What can hang from each mark:
L: J
A: J
Q: B J
C: J V
D: J
M: J
V: C
B: Q U
J: L M Q V

Every row comes from one small tree of marks. Brackets hold a mark, then the marks that hang from it, in alphabetical order. Every link used is in the known rows. Which tree was each row made from?
(in the rows, 128 means zero)
Known rows:
[M [J Q]]: [138 113 120 130 135 105 124 136 144 137 120 135 110 140  78 133  99  80
 168  80 102 155]
[B [Q [J V]] U]: [117  94 174 115 140 154 121 121 102 130 124 102  91 164 135 178 171  68
 162  86  63  97]
[D [J L Q]]: [176 141 125 154  98 136 114 149 165 154  78 190 154 113  91 125 158 138
 138  77 109 130]
[Q [B U] [J [V C]]]: [ 88  82 133  99 152 174 131 104 125 131 150 129  93 189 173 159 184 203
 127 163 124 100]
[J L [Q B]]: [173 156 149 113 130 137 110 107 149 140 120 165 162 135  91 112 164 123
  94  77 155 130]
[B [Q [J L V]] U]: [150 113 182 122 138 154 123 127 105 139 114 131  94 168 120 178 182  75
 137  69  69  88]
[L J]: [130 112 142 126 127 146 129 141 125 158 124 123 145 100 132 127 126 167
 109 151 145 106]
[J M Q V]: [ 85 113 170 126  87 123  84 163 135 141 122 138  77 181  90 158 149 124
 138 145 118 109]
[M [J Q [V C]]]: [117  99 128 130 135 108 134 147 144 119 126 159  54 188  83 133 133 127
 166 121 113 164]
[M [J L Q]]: [178 136 129 138 130 105 126 145 149 148 109 174 114 145  61 133 112  90
 138  59 110 145]
[Q [B U]]: [115 117 145  91 153 127 142  97 102 134 169  97 113 141 161 139 142 116
 116 138 137  94]
[A [J L M [Q B]]]: [150 153 139 133 131 165  88 143 146 198 139 122 141 171  88 127 118 156
 111 117 112 102]
[V [C [J M Q]]]: [100 137 115 159  92 166 120 142 155 109 147 154  93 153  98 111 110 161
 109 172 106 164]
[V [C J]]: [112 126  97 152 121 153 141 127 154 105 152 162  95 140 123 101 124 183
 105 173 122 166]
[Q B [J L M]]: [131 145 108 117 117 173 102 118 147 168 139 144 167 147 152 157 111 193
  75 143 105  85]
[M [J L V]]: [155 109 122 124 142  73 132 156 140 157 129 189  64 172  94 151 125 140
 123 107 121 115]
[D [J Q]]: [135 118 115 148 102 136 111 140 162 143  88 153 149 108 108 125 145 129
 170  96 102 139]
[L [J M V]]: [ 91 100 158 120 103 130 110 172 121 173 138 129  92 142 134 157 124 191
  99 197 135  72]
[M [J L [Q B]]]: [171 135 120 117 144 101 125 121 150 151 132 163 125 144  81 126 109 100
 123  71 121 138]
[C [J L M [Q B]] V]: [121 140 122 146  97 107  65  59 188 158 179 205  97 139 103 162 140 180
  57 131 116  97]
[V [C [J M [Q [B U]]]]]: [ 93 130 127 139 103 167 129 127 138 112 168 138  82 161 115 119 120 152
 104 177 108 143]

Which tree is each row?
[109  98 124  98 152 171 120  93 125 147 144 105 149 140 170 159 150 159
 130 121 113  90] => [Q [B U] J]
[159 120 137 137 130 108 138 156 147 131 115 197  58 192  64 133 145 135
 135 100 120 154] => [M [J L Q [V C]]]
[130 128 132 128  87 117  96 156 161 171 116 187 110 155 113 150 152 170
 114 135 111  90] => [D [J L M [Q B] V]]
[134 116 167 124 135 169 130 113  99 126 122  87 121 141 134 170 145  48
 159  75  51 106] => [B [Q J] U]
[107  79 181  92 139 136 108 128 125 161 135 124 110 137 121 140 185 162
 122 137 167  91] => [L [J [Q [B U]] V]]
[137 139 148 133 112 153 102 137 133 147 117 138 120 162 121 167 133 108
 112 107  62 101] => [B [Q [J L M V]]]
[135 126 141 140 131 137  94 180 134 204 137 148  80 198 100 151 134 195
 110 153 111  77] => [A [J L M V]]
[150 120 128 117 145 104 138 133 149 135 138 187  69 192  85 127 144 146
 120 112 132 148] => [M [J L [Q B] [V C]]]
[124 138 115 164  91  99  83  85 173 160 176 214  74 140 114 175 123 193
  54 153 101  84] => [C [J L M] V]
[125 131 195 103 101 120  97 150 118 159 142 161  71 199  95 167 176 126
  90 127 134  71] => [J L M [Q [B U]] V]
[ 86  94 187  98 111 140 102 150 115 171 145 112  94 151 123 158 151 158
 110 171 143  70] => [L [J M [Q [B U]] V]]
[105  91 180 103 135 161 131 130 120 140 138 130  94 156 125 127 187 182
 116 164 164 112] => [L [J [Q [B U]] [V C]]]
[ 93 138 107 144 103 165 121 123 156 112 165 147 101 152 115 106 109 168
  97 183 115 158] => [V [C [J M [Q B]]]]
[ 83 126 167 138  83 152 112 166 128 114 127 145  55 207  96 143 150 150
 132 177 114 136] => [J M Q [V C]]
[ 95 118 129 153  74 144 116 171 152 136 107 164  78 171 115 143 144 170
 154 169  89 127] => [D [J M Q [V C]]]
[ 73 119 180 109 102 150 123 142 108 119 159 121  43 217 123 152 161 140
 122 185 120 109] => [J M [Q [B U]] [V C]]
[151 101 150 102 150  83 124 134 135 156 138 172  67 181  82 152 152 108
 132  79 129 112] => [M [J L [Q [B U]] V]]
[102 106 179 121 117 157 116 138  95 138 132  92  79 175 135 193 143  64
 153 112  44  79] => [B [Q [J M V]] U]
